Each row was made from one small tree. The marks that hang from a mark follow it in brackets, in alphabetical order. Every link used is in the known rows. Write each row's tree.
Known rows
fafodo{neved{tibi}}: [-15  11 -22   1 -10  -4  13  -7  18  -8 -20  -1  -1 -14 -11  17   8   3
  19   4   3 -19   1 -23   0 -19  -1 -11  -3   4   3 -11 -22   8  -3  15
  -6   4   6 -20   7   2  26  10   6 -10 -16 -16  -8]
fafodo{neved{tibi{depa pinif{zato{moko}}}}}: [-14  23 -24 -25   5  -1  22 -19  12 -12 -21 -17  -7  -8 -14   5 -12  -7
  -4 -15  13 -13  23  -7  13 -21  19   5 -18  -9  -5   6 -32  11  -3  17
  -6  23  22 -21  20  -5  29   2  28 -23 -12 -29   2]
tibi{depa pinif{zato{ronu}}}: [-12  23 -13 -37 -12   2  13 -10  -1   5 -27  -8  -5 -10 -29   0  -2 -12
   7 -12  24 -19  12  -9   3 -19   8   0  -2  -2 -15   9 -19  15  -8  23
   7   8  17  -3  15  -3  17   7  32  -5   6 -19  -8]
neved{tibi{depa{mudevef} pinif}}: [-16  10 -25 -15  -1   4   3 -17   3   6 -17   6   9  -5 -23   4  11  -3
   5 -12  15 -14  21  -7  -8 -30   4   2 -22  -9  -4 -13 -21   4  -5  17
   1   5  25  -6  17   5  29  11  24  -5   2 -17   1]
depa{mudevef{neved pinif} tibi}: [-28 -10  -4 -20 -17   0   8  -3  28   8 -12  12  19 -15  -6  -8  -3   0
  18  17  22 -11  13 -21  -4  -8 -11  22  -9  -1  15 -20  -9   2  11  10
  12  -1   1  12  -2  -9   8  17   0  -1 -20 -36 -17]
pinif{zato{depa moko neved{tibi} ronu}}: [ -5  12 -13 -28  -1  12  17 -11  23 -27   1  -4  -3 -19 -39   2  -4  -9
   9   2  11  -5  16 -12  16 -23  13   1  26  23   4  12  -2  23  -5  38
  -1  12  20 -17   7 -12   7  -3   8 -11  -4 -20 -17]
zato{ronu}: [-14   7  -8 -12 -20   1   3  -3  14   4 -17  -2  -1 -17 -24   2   7  -7
  22  -2   8 -11   3 -14   6  -9  -2  -8  13   7   1 -11  -2  11  -5  26
  -2  -5   1  -6   4  -1  12  15  14   7  -1  -9 -16]
tibi{pinif{zato}}: [-20  24  -7 -27 -21   0  14  -6   6   7 -17   0   0 -12 -21  -2 -12  -5
   1  -1  13 -12  15  -6   6 -14   2   2 -10 -12  -8   7 -22  14  -5  14
  -8  12   6  -7  21   1  25   1  27  -5   0 -20   3]
fafodo{neved{tibi{pinif}}}: [-27  12 -21  -3  -8  -4  13  -7  12  -7 -20   8   0 -11 -12  18   3   6
  13   0   3 -14   2 -18  -3 -21   1  -3 -21  -3  -8  -4 -34   0  -3  14
   5   6   2 -22  11  -3  31  13  13 -13  -5 -12  -3]
neved{tibi}: [-12  10 -18  -2 -17  -5  11  -8  17   1 -19   1   9 -14 -21  11  10  -2
  11   0   4 -19   7 -11   2 -18   2  -8   3   5   5 -17 -13   7   1  17
 -11   3  18 -23  11   6  23  11   7  -1  -8 -11  -7]
moko{mudevef{pinif} zato{depa}}: [ -9  -6  -2 -34   0  11   1   3  13   9 -24 -10   3 -19 -18  -5  -1 -15
   0   7  -3 -20   8 -14  13 -21 -14   8  32   1  -3  -3 -14  15 -14  22
   6  -4  14  12  10  23   3  19  -3   9  -8 -16  -5]
mudevef{neved{tibi} pinif}: [-11  -6  -5  -9 -17  -5  12  -2  32  -3  -7   7  18 -13 -10   4   8   1
  16  14   2 -17   9 -15  -1 -20  -4   8  -1  13   4 -23 -17   4  10  15
   7   2   3 -13   4  -2  12  20  -5   2 -14 -24 -14]
fafodo{neved{tibi{depa pinif{zato{moko ronu}}}}}: [-13  16 -19 -25   9   6  21 -19  13 -14 -21 -18 -13 -10 -22   7  -8  -7
   7 -19  14  -7  15 -10  12 -17  24   3  -8   3 -11   9 -23  12  -9  30
   5  15  17 -22  12 -12  22  11  30 -18   0 -26  -5]
ronu{mudevef{neved} tibi zato{moko}}: [  2  -5   6 -40 -21   4  11  20  12  -9 -13 -12  14  -6   5 -12 -18 -10
  -3  12  -6  -9  25  -4  13 -15  -2   0  21  -2  16   2 -16  30  13   9
  -6  34  17   5  26 -12  12  -3  12   3 -22 -27 -14]
moko{mudevef}: [-17   2 -12 -23 -15   5  -5   1   7  13 -21 -11   1  -7 -19  -3   7  -8
   9   0  -1 -16  10  -8   4 -16  -7  -7  18  -9   8  -8 -14  15   1  17
 -11   0   7  -5  14  19  13  12   5  12 -12 -17  -4]
zato{moko neved ronu{tibi{pinif}}}: [-18   9  -4 -27 -18  15  17   5  10 -14  -1  -3  13 -14 -13  -9  -7   4
   9   7  -1  -5   9  -4  17  -7   2   4   2   6   2  10 -19  11   8  29
  15  11   0 -17   1 -26   7  12  17  -1   1 -15 -14]
ronu{mudevef tibi}: [ -7   7  -5 -25 -20  -2   4  14   4   3 -24  -3  14 -11  -8   3   0  -1
   8  13  -5 -21   9 -13   4 -10  -6  -9  16  -2  11 -13 -22   9   1   6
  -5  14  15  -4  20  -4  15   5  14   5  -6 -11  -6]
depa{mudevef{neved}}: [-17  -1 -14 -22 -23   6  -4  -6  18   2  -3  11  10  -8 -14 -12   9  -5
  21   9  12  -9  18 -15  -6 -16 -12  -1  -5  -5  13 -14  -3  16   8  12
 -13   9  -7   9   8   7  15   9   8   6 -29 -28  -9]
zato{moko ronu{tibi}}: [-10   3  -8 -12 -14  10  10   2  15  -7 -12 -16  10 -21 -14   0   0   1
  14  -1  -4  -2  11  -2  18   2   5  -5  19   6   8  -7  -4   4  -3  27
   0  10   7 -21  -2 -19   5  17  17   4  -4 -14 -15]
tibi{depa pinif}: [-14  23 -25 -26 -19  -4   5  -5   2  12 -28  -2   4  -6 -19   1   7  -7
   0  -5  22 -25  15 -11   3 -20  -2  -1 -13 -12 -12  -6 -24   3   1  13
   4   4  19  -7  17   2  25  10  27  -3  -7 -13  -6]
neved{tibi{depa}}: [ -4  16 -32 -12  -7  -3  12 -10  11   2 -26  -5   7  -9 -24  13  17  -5
   7  -3  13 -29   9 -11   2 -23   5 -10   4   2   0 -19 -16   6   0  16
  -1   3  35 -20  11   6  24  10  10  -6 -13 -15 -12]
fafodo{neved{tibi{depa}}}: [ -8  18 -31 -11  -4  -6  12 -13  15  -6 -25  -7   2  -7 -15  17  15  -4
  16  -2  16 -29   3 -25   0 -23   4 -11  -4   4   0 -13 -26   8  -6  15
  -2   4  21 -20   5   3  29  10   9 -13 -21 -19 -12]
depa{mudevef{neved} tibi{pinif{zato{moko}}}}: [-31   2 -11 -33 -10  13  19 -13  16  -2  -3   5   7  -7 -14 -16 -20   0
   2  -4  20   4  34   1   6  -8   5  26 -23 -13  14   6 -11  12  14  13
   1  24   3   7  13 -13  16   3  22 -12 -18 -39  -1]
moko{mudevef{neved pinif}}: [-18 -15   2 -32 -17   3  -4   8  24  11 -12  -7  13  -7  -6 -11   3 -11
  11  15   0 -17   9 -11   6 -17 -12   8   9  -2   7 -14 -18  13  12  16
   7   3  -5   7   8  11   2  24  -6  16 -19 -32 -11]

Write each row's tree
[-11  -9  12 -36 -13  14   9   1  20 -10   2  -1  24 -16 -10 -12  -4  -1
  23  16   8  -3   6 -19   2  -6  -2  10   7  10   3  -4 -10  16  -3  17
   5   9 -10   9  -2 -18  -3  20   6   2  -5 -36  -8] : depa{mudevef{neved pinif{zato{ronu{tibi}}}}}
[ -3   2   1 -40 -14  12  13  10  20 -23  -5   2  22 -20 -16   9   6   0
  16  27  13 -14   1 -20  11 -13   0   4  24  25  -9   1 -17  14  -7  24
  19   9   6   1  -3 -23  -8  17   4  -8  -5 -29 -25] : mudevef{neved pinif{zato{depa ronu{tibi}}}}
[-14   4 -21 -36   3   7  11  -8   9   2  -9 -15   5   2 -21  -7   2  -8
  -9 -10   3 -15  23   1  13 -33   5   8  -2  -9   3   5 -26  16  15  27
  11  13  26 -20  16   4  19  10  11  -2 -10 -23  -2] : zato{moko{mudevef} neved{tibi{depa pinif}}}
[-15   1  -1 -28 -15   7   5  15  -4  -1 -26   5   9 -12 -14   5  -2   3
   8   5  -5 -12   4 -11   3 -13  -2  -4   7   5  -6  -2 -29   5  -3  19
  16  10   9  -4  17 -17  12  15  24   9  18  -6  -5] : zato{ronu{mudevef tibi{pinif}}}
[ -4  -8   3 -26   2  24   3   3  12 -10 -12   1  18 -29 -17  -4   3  -1
  15  10  -1  -7   5 -19   8  -9 -11   7  30  15  -4  -1  -4   7 -26  24
  15  -4   7  13  -7  -8   0  21   5   1   2 -15  -9] : moko{zato{depa{mudevef{pinif}} ronu{tibi}}}
[ -6 -10   4 -41  -8   4  -4  23  17 -16 -15   9  21 -17 -11   9   8  -3
  16  31   3 -17   4 -24   6 -16  -9   1  28  25  -1 -10 -20   8  -2  21
  27   6   9  13   6 -20  -9  22   2   6   2 -19 -28] : zato{depa ronu{mudevef{neved pinif} tibi}}
[ -4 -10   6 -46  -1  24   9  13  13  -5  -8  -8  15 -20 -19  -6   4  -3
   7  22  -7 -22  -6 -21  15 -20 -17   4  47  23  -5  11 -17  22 -10  29
  30  -5   7   5  -9  -3  -7  22 -14   8  -7 -15 -15] : moko{mudevef{pinif} zato{depa neved ronu{tibi}}}
[-19   9 -17 -26  12  14  12 -25   2  -9 -17  -2  -5  -8 -26   6   0  -5
  18 -16  19  -9   9 -24  -7 -27  14   2 -15   3 -14   9 -25  13 -16  20
   2   9  11  -1  11  -5  24  11  27 -16   3 -25   2] : fafodo{neved{tibi{depa{mudevef} pinif{zato{ronu}}}}}
[-11  -4  -4 -50  -4  22   5  14   3 -14 -10  -6  15   0  -2   3  -5   1
 -12  10  -5  -5  25   3  15 -26  -2   3  18  -6  -6  14 -30  26   6  21
  16  27  17   4  18 -13   7   9   8  -9 -10 -24 -15] : ronu{tibi{pinif} zato{depa moko{mudevef{neved}}}}
[-35   8 -14 -15 -13   6  10 -11   2  12 -22  15   4 -11 -17   2  -5   6
   8  -2  19  -8  14 -10  -4  -9  -4  13 -21 -15   5  -7 -19  -3   1  11
   6   0  10   2   7  -6  23   9  22  -3  -1 -17   1] : depa{mudevef tibi{pinif}}
[-16  -5  -4 -43   1  12  18   4  17   8 -19  -3   8 -15 -16  -3  -4  -6
   0  19  11 -28   1 -23  11 -22 -18  18  31  10   6   6 -15  17   3  21
  30  -6  20   9  -3   5   0  11 -17   0 -18 -23 -14] : moko{mudevef{pinif} zato{depa{tibi} neved}}
[-10  20 -18 -25 -17   5   3   0  22 -14  -5  -1   1 -17 -24  -3  -1 -12
   7  15  15 -13  22 -15  19 -19  -4  -1  13   4   9   2  -1  15   3  27
  -5  11  11  -4   8  -3  12  -1  13  -7 -25 -17 -18] : zato{depa moko neved}
[-27  24 -11 -36 -21  -1  32  -6  10   4 -14   8   4  -7 -20   1 -16   3
   1  10  26 -21   6 -16   2 -16  -1  13 -12  -6   2  18 -25  16  15   8
  10  12  11  -7  12 -16  21  -6  17 -14 -11 -25  -3] : depa{tibi{pinif{zato{neved}}}}
[-13   2 -11 -50  -8   8  14   4  12 -15 -23  11   0 -12 -26  12  -4  -7
  13  16  23 -17   6 -26   5 -20   1   6  27  22   6   5 -10  20   4  20
  16  16  25  14  16 -16  -1   1   8  -6  -6 -22 -23] : pinif{zato{depa{tibi} ronu{mudevef{neved}}}}
[ -1  16   2 -34 -28   0  21  10   9  -4  -9  -4  19  -8  -6   0  -8  -1
   6  18   7 -23   1 -17   6 -18  -8  -8  14   0   5   9 -18  30   9   7
   1  14  12  -5   9 -12  19  -5   5  -4 -22 -19 -16] : ronu{tibi zato{neved}}
[-20  26  -4 -37 -27  -1  19  -4   8   2  -8   4   3  -8 -20 -11 -15  -6
   2   9  17 -17  11 -12   4 -22  -3   3 -13  -6  -7  18 -23  23   6  13
  -3  14   0  -6  19  -2  24  -5  20  -7  -9 -24   2] : tibi{pinif{zato{neved}}}
[ -9  -8 -13 -27   7  23   2 -17  23 -28   7   3   4 -15 -31  -4   2  -7
  16  -3  10   7  28  -9   7 -24  12   9  14  15   8   2   6  20  -7  36
  -9  19  11   3   8  -7   5   5  11 -10  -9 -29 -11] : pinif{zato{depa{mudevef{neved{tibi}}} moko ronu}}
[-12   3   6 -29 -21  -2  13   0  35  -5  -5 -16   9 -16  -8 -18 -19 -17
   6  10  11  -3  28  -3  20  -6   4  16  -1  -2  10  -6  -7  17  10  17
  -9  17  -3  -2  14  -3   5  10  13  -1 -23 -41  -8] : mudevef{neved pinif{zato{moko}}}
[-25   4  -5 -17  -3   1   2  -5  17   2 -21  12  11 -21 -18   8  -2  -4
  11  14  25 -17  13 -25   3 -10  -8  20   2  -1   4 -17  -6  -7 -10  15
  13  -8  17  14   1  -7   7  16   9  -9  -3 -19 -14] : zato{depa{mudevef{pinif} tibi}}
[-14 -14  -7 -14   2  11  -5  -7  36 -18   5   8  15 -18 -16  -3   3  -7
   9  11   6   1  32 -10   8 -20  -1  17  -1   7  10 -19  -3   2  -2  27
   1  10   9   4   6  -4   7  17   2  -4 -14 -29 -16] : zato{depa{mudevef{neved{tibi} pinif}} moko}
[ -6 -11   6 -19  -6   8  19  -8  37 -16  -2 -13   7 -20 -18  -6 -11  -7
  14  -1   2   4  17  -4  16 -10  14  14   9  18   6  -8  -7  17   7  29
   3  13   2 -13   7 -10   2  15   5   1  -5 -33 -15] : mudevef{neved{tibi} pinif{zato{moko ronu}}}
[ -5  14   6 -42 -14  10  16   6  19 -22  -4  -2  19 -22 -25   8  -5  -2
  14  30  16 -18  -5 -26  15 -15  -1   0  25  24  -7  12 -16  16 -10  23
  18   3   8  -2  -4 -24  -4  10   6 -11   1 -22 -20] : mudevef{pinif{zato{depa neved ronu{tibi}}}}
